Each row was made from one walk, in order. Every step used is in the known rows, and no mark comes twice. Write each row's walk.
Known rows:
regoteg zefosav depim rari mulufu bula zage: [-29.4 -28.1  -9.2   7.4   1.8   1.0  22.5   1.1  -7.3  -4.0  -8.1 -12.2
 -13.9  11.7 -26.0  20.0  14.0  28.2 -20.6  -1.6  21.1  -3.0   5.8   2.9
  21.4]
zage bula depim rari: [ 14.0 -44.0 -26.9   0.4   1.4   4.9   2.0 -17.9 -16.7  21.3   9.1 -32.6
  -0.2  22.6 -16.3  22.3   3.2   3.2 -56.4   6.0  -3.1 -18.3   6.5  20.3
  35.0]
tifip bula: [ 10.5 -38.4 -24.2   5.7   6.6  -0.8 -10.6  10.9 -22.4  15.2   9.3 -37.3
  -2.2  17.7 -16.5  19.0   1.8  12.6  16.2   3.1  -4.9  -4.2  10.3  21.7
  33.6]
zefosav depim rari tifip: [ 32.3 -40.3 -29.6   2.9  40.2   1.6  10.3  -4.3 -21.9  21.2  17.1 -19.5
 -19.7   8.4 -21.2  32.9   3.8   0.1  -7.6  -2.7   2.0 -34.8  15.4   9.8
  39.5]
zage bula: [-23.7 -11.0 -24.8   8.2  -3.6  -1.0  -0.8   2.8 -18.5  16.0   3.1 -42.1
  -1.7  30.5  -5.0  20.4  -5.4   9.7 -16.5   6.3 -25.5 -13.4  13.1  29.5
  34.6]
rari regoteg zefosav mulufu bula: [-37.8  10.2 -11.3  10.0   1.5   8.6   7.3 -19.7 -10.5  -1.7  -0.5 -42.2
 -13.9  13.9 -15.3  15.1   8.3  -3.3  -3.9   1.6  14.9   4.2   9.0  13.9
  36.9]
tifip bula depim rari: [ 46.4 -70.9 -25.4  -2.4   9.7   6.3  -7.6 -12.2 -20.0  20.2  17.0 -30.4
  -0.4  10.1 -28.0  21.7   9.6   5.2 -20.1   2.9  18.7 -10.4   3.7  12.0
  34.6]
zefosav tifip: [ -7.8 -18.2 -28.1   8.8  48.0  -7.9   3.0  16.6 -19.6  14.1  -9.3 -32.5
  -7.3  29.4 -22.1  22.0   5.9   8.1  -5.3   4.0 -18.3 -22.4  17.3  21.7
  37.7]
depim rari regoteg: [ 22.6 -26.4 -27.9   4.6   6.7   3.4  -2.0 -14.4 -21.7  12.4  16.7 -18.0
  -7.8  -2.2 -26.1  31.4   6.8  -8.1 -22.0  -5.8   9.4 -23.5   6.9  15.6
  33.7]
tifip bula depim rari regoteg zefosav mulufu: [ 69.4 -52.0  -9.6  -1.1  11.4  20.8 -20.1 -42.2 -15.1   4.3  18.8 -20.3
  -9.2 -12.8 -14.5  17.6  11.6  -3.5 -18.8  -3.0  40.4  -1.2  -0.5   6.3
  36.5]
zefosav mulufu rari regoteg: [-38.8  22.2 -22.4  11.6  15.1   4.5  -7.3 -32.8 -14.1  -0.1   9.5 -17.5
  -9.1  22.3   1.8  24.3   0.7  -5.8 -33.3 -11.3   6.5  -5.9  12.2  19.2
  30.8]
rari mulufu bula depim: [-42.8  -4.4 -27.6   7.6  -2.7   0.8  20.0 -42.7  -4.7  13.1  -2.4 -27.3
  -7.2  43.0 -32.0  22.6  18.9   2.6 -17.1 -18.2   0.0  -4.9   8.2  15.5
  36.1]
regoteg rari tifip bula zage: [ 37.4 -39.9 -19.9  -0.6   0.9   2.4 -13.4  -0.8 -25.5   5.7  18.4 -19.2
 -15.2  -7.8  -6.0  14.3  -3.9  24.1  -6.4 -16.0  34.9  -1.6   5.4  19.9
  20.1]
zefosav mulufu: [-18.7 -11.5 -19.0  14.7  37.8   4.0 -14.7 -15.4 -16.7  19.6   4.4 -27.1
 -11.7  33.3   6.5  20.7   7.8   7.1 -20.7   4.3  -8.3 -12.3  11.9  23.9
  38.7]
mulufu bula depim: [-47.6 -14.7 -29.0   5.2   3.6  -1.7  22.0 -25.0 -10.1  21.1  -3.4 -46.8
  -4.9  34.5 -39.7  16.7  13.8  -3.7 -36.5   2.9   2.2  -3.3  10.4  15.6
  40.1]
regoteg bula depim rari: [ 13.5 -48.4 -17.5   0.3   9.9   7.0   2.8  -5.4 -16.0  18.8   6.1 -36.4
  -7.9   0.4 -18.1  18.9  13.1  11.6 -48.3   4.3  15.5 -17.2  -2.6  15.5
  37.6]
rari mulufu bula: [-57.0   0.4 -25.4  10.9  -6.3  -3.7  18.0  -4.5 -12.1   4.4  -0.5 -30.8
  -8.2  42.7 -20.2  24.7  12.2  11.4  13.3 -13.4 -12.0  -5.8  11.0  19.5
  30.9]
bula depim rari mulufu: [ 18.1 -40.4 -25.6   6.9   8.9   5.2  -4.0 -41.1 -12.5  16.1  10.3  -4.8
  -7.7  24.8 -22.9  30.6  21.0   7.0 -28.9 -15.7   9.3 -19.6   3.2  14.4
  36.7]
depim rari: [  0.8 -46.4 -25.8   8.0  13.4  -1.4  -4.4  11.9 -23.8  17.7  11.7 -26.2
  -7.2  18.9 -20.4  26.7   8.5  11.7 -23.2  10.0   0.8 -20.2   8.5  19.0
  35.8]
bula zage: [-18.7 -17.2 -22.8  11.8   8.6  -4.2  -6.1 -15.6 -12.9  14.9  -1.6 -23.1
  -8.5  11.5 -13.0  18.9   8.0  17.6 -46.2   0.0   0.5  -5.9   7.4  21.6
  28.2]
rari regoteg zefosav: [ -3.3  -1.8 -16.4  11.3 -15.3   1.4  -4.8 -30.9 -16.1   3.8   2.7 -29.5
 -11.9  -1.9 -35.3  19.4  10.2   2.3   1.7   1.2   8.6  -4.6   7.6  18.0
  44.0]
bula depim rari: [ 14.6 -51.3 -27.6   4.2  17.6   2.8  -1.3 -28.2 -17.3  23.9   9.3 -24.6
  -6.0  18.9 -32.5  25.1  15.4   3.1 -51.0   4.3  11.9 -18.2   6.2  15.0
  40.6]
depim rari regoteg zefosav: [ 19.8 -30.1 -17.0   6.7 -13.7   4.5  -6.0 -12.7 -21.1   1.4  11.7 -23.6
 -10.7  -8.8 -36.3  23.7  10.5   3.1  -7.8   4.8  21.2 -12.4   4.2  13.2
  38.9]
tifip bula depim rari regoteg: [ 68.4 -54.2 -27.8  -5.4   6.4  10.8  -5.0 -36.6 -19.0  15.1  21.8 -22.0
  -1.4 -11.4 -33.1  26.1   9.2 -13.2 -22.5 -13.7  26.0 -13.0   2.4   8.2
  31.9]

Which walk is each row?
[-32.3 -31.4 -25.4   7.2  -5.3  -0.6  16.4  17.5 -16.5   4.5   7.8 -24.2
  -7.6  34.9 -20.9  29.1  12.5  12.8   3.2  -8.2   0.1 -14.1   7.5  15.2
  27.4]	depim rari mulufu bula
[ 33.3 -33.8 -18.2   3.2 -10.7   8.8  -2.8 -52.3 -14.3   7.3   8.9 -20.8
 -10.6  -8.6 -47.6  22.9  18.4  -5.1 -39.1   0.5  32.1 -10.2   1.4   8.5
  44.0]	bula depim rari regoteg zefosav
[-44.2  19.4 -19.4   4.9 -18.8  -0.3   7.4  -0.9 -15.3  -5.9   4.2 -35.6
  -6.6  -6.2 -12.9  19.6  -2.5   6.2 -19.2 -10.2   4.4  -4.0   4.2  20.1
  27.4]	mulufu rari regoteg bula
[-30.8   1.0 -15.2  14.1   0.0   3.1 -12.9 -11.0 -14.3  -9.7  14.2 -31.6
 -22.7  21.5  -2.0  16.7   3.4  19.4  -8.2   4.2  15.7   1.6  11.9  18.1
  40.2]	regoteg zefosav mulufu rari tifip
[ 22.7 -40.6 -26.9   1.8  43.5  -3.4  -2.6  31.4 -22.8   8.7  -1.5 -37.0
  -2.3  19.9 -18.2  19.5   0.0  12.3  23.2   2.0 -10.7 -13.0  14.9  19.5
  31.4]	zefosav tifip bula
[ 62.9 -66.8 -16.9  -0.4  15.8   6.0  -0.9  14.6 -24.1   4.9  18.6 -30.1
 -17.2 -11.3 -28.5  22.9   1.9  14.6  34.0   6.8  19.6 -14.6  10.7   4.8
  38.7]	regoteg zefosav depim rari tifip bula
[  8.0 -40.3 -16.8   2.4  13.7  13.9   8.0 -22.5 -11.1   5.7  14.7 -39.6
 -23.3  14.8 -18.6  17.1  15.7   4.3 -31.3   4.8  34.0  -6.0   5.0   6.9
  42.2]	regoteg zefosav mulufu bula depim rari tifip
[ 58.8 -72.4 -28.3  -6.1  48.8   2.9  -1.0  13.0 -21.1  14.5   3.9 -26.7
   0.0  12.3 -30.6  21.6   8.4   4.7 -13.9   1.2  11.9 -19.9   8.6   9.9
  31.6]	zefosav tifip bula depim rari
[-24.9 -10.9 -16.0  11.2  -0.1  -3.2  -8.9 -18.2 -23.2   9.9   3.8  -5.9
 -10.7  35.6 -12.1  20.1   9.6  18.8   8.7 -16.5   9.9 -11.6   8.5  25.8
  33.2]	regoteg rari mulufu
[ 17.3 -22.0 -26.5   1.9  19.1  10.5 -11.7 -34.4 -12.4   3.1  21.9 -28.7
 -12.6  20.1   0.0  19.0   1.5   3.3 -18.4 -15.4  19.9   1.6  10.8  14.0
  32.3]	zefosav mulufu rari tifip bula depim
[-44.5  13.9 -17.5  11.5 -33.2  -3.8  -1.2 -21.7 -15.6 -11.7   3.3 -28.2
  -8.2   4.6 -37.1  18.5   4.9   7.5 -12.1   2.0  13.5   5.9   9.9  16.2
  37.3]	mulufu rari regoteg zefosav
[-25.5 -43.8 -28.7   0.6   5.9   1.2  21.6  -7.9 -14.9  18.9   5.8 -40.5
  -4.5  27.2 -38.9  20.8  15.6  -0.1 -47.5   7.4  15.7 -10.8   7.0  11.1
  35.5]	mulufu bula depim rari
[ 66.0 -66.7 -13.7  -1.2  13.9   6.3  -3.1   6.1 -18.0   0.6  15.4 -18.7
 -19.8 -27.3 -19.7  19.2   2.5  26.1  -3.1   1.4  32.4  -7.4   5.6   2.8
  25.6]	regoteg zefosav depim rari tifip bula zage
[ 20.7 -24.7 -17.6   0.2  -1.7   7.7   2.6   8.2 -20.5   6.7  12.7 -31.0
  -9.2 -19.3 -10.8  25.5   4.0   2.3 -18.5  -7.4  12.7 -20.8  -1.6  16.4
  29.7]	depim rari regoteg bula
[-21.0 -41.1 -11.1   5.1  11.3   9.6   6.0 -16.0 -11.1   8.9   3.0 -41.7
 -12.6  26.8 -21.2  12.8  18.3   8.0 -43.6  17.3  29.2   0.9   3.6   8.5
  39.8]	regoteg zefosav mulufu bula depim rari
[ 65.6 -67.8 -30.2  -0.9  10.0   5.5  -9.4  20.3 -27.4   8.5  32.4 -30.0
 -12.5  -2.8 -13.4  29.2   0.2   9.8  19.1  -5.0  12.3 -18.1   7.2  14.8
  31.4]	depim rari tifip bula
[-44.8 -12.7 -10.9   9.6  11.0   7.4   6.9 -35.3  -6.3  10.2  -7.1 -48.6
 -12.9  34.7 -21.9   8.0  17.4   7.2 -31.9  13.9  16.9   9.2   7.8  13.2
  44.1]	regoteg zefosav mulufu bula depim
[ 44.0 -43.8 -33.4  -2.5   2.8   7.9   3.3 -24.6 -17.2  17.7  22.6 -32.0
 -11.7  10.4 -15.0  27.5   1.3  -1.1 -42.6  -7.3   2.3 -24.0   7.5  18.6
  37.2]	zage bula depim rari tifip
[ 46.2 -29.1 -20.5  -4.1  11.0   7.8   6.8 -16.3 -14.5   0.0  -1.9 -28.0
  -3.7  -4.6 -34.3  19.7   4.1  -5.5 -36.8   0.1   9.2 -18.9   6.6  11.5
  35.3]	zage bula depim rari regoteg zefosav tifip
[ 23.0 -20.9 -25.5   2.5  35.9   3.4  11.4 -22.3 -19.6  18.7   8.8 -11.5
  -9.8  -1.7 -30.0  33.0   5.2 -14.8 -20.4  -6.1   7.1 -30.6  13.0   8.2
  35.2]	zefosav depim rari regoteg
[ 37.4 -24.6 -10.9   1.6   2.2  20.0 -10.9 -49.0 -10.5   6.7  11.7 -24.6
  -9.1   0.7  -3.5  19.4   6.2  -4.9 -50.2  -0.1  17.8 -10.2   2.6  14.4
  37.0]	zage bula depim rari regoteg zefosav mulufu
[ 26.3 -23.2 -15.0  -0.4  -2.7   8.4   0.0   1.3 -14.8   2.8   9.1 -19.3
 -10.9 -34.3  -4.3  22.2   3.8  11.0 -53.3 -12.3  24.2 -14.9  -6.2  14.5
  17.8]	depim rari regoteg bula zage
[  1.7 -19.7 -24.0   6.1   8.3  -1.7  -4.9 -10.4 -28.6  15.6  16.9 -24.5
 -19.0  16.6 -19.1  19.6   2.1  10.0   0.5  -8.7  18.4 -15.6  11.8  23.8
  39.0]	regoteg rari tifip
[ 54.1 -42.4 -32.3  -0.5   9.8   6.3  -5.4 -37.9 -16.0  17.1  21.1 -34.8
 -11.8   5.5 -25.0  21.2   6.6   0.0   0.1 -14.6   8.9  -8.6   8.5  15.4
  40.5]	rari tifip bula depim
[ 11.5   1.9 -19.9   1.3   1.9  10.1   6.2 -49.1  -9.6  15.0   1.6 -35.0
  -9.0 -11.9 -24.0  18.8  10.2  -8.6 -37.1 -16.8  10.5 -12.3  -0.7  16.6
  38.9]	rari regoteg bula depim
[ 14.3 -28.5 -32.9  -0.3  -7.6   1.7  -0.5 -24.9 -15.5   2.8  20.6 -33.2
  -8.4  12.6 -27.7  20.1   2.1   5.8 -11.1 -13.9  16.5   0.3  10.6  13.6
  33.4]	mulufu rari tifip bula depim
[-39.2  20.3 -16.0   4.6 -21.2   0.6   4.9  -8.2  -9.5  -9.3   2.4 -25.3
  -8.0 -20.1  -5.4  17.2  -1.9  14.9 -54.0 -16.0  18.4   2.9  -0.2  17.4
  15.0]	mulufu rari regoteg bula zage
[-59.4   3.0 -20.1  14.3  20.6  -0.4 -10.3  -6.6 -15.0   5.6   5.3 -26.9
  -8.1  41.6   6.8  20.5   1.8  13.0 -31.1   4.8  -1.8  -2.4  13.9  22.9
  33.0]	zefosav mulufu rari
[ 17.3 -26.4 -15.4   4.1  -1.2  10.9 -16.4 -32.8 -11.2  -6.5  17.7 -32.8
 -16.8  12.8 -11.1  12.2   4.9  14.8  -8.4  -3.5  30.9  12.4   7.2  11.2
  37.7]	regoteg zefosav mulufu rari tifip bula depim
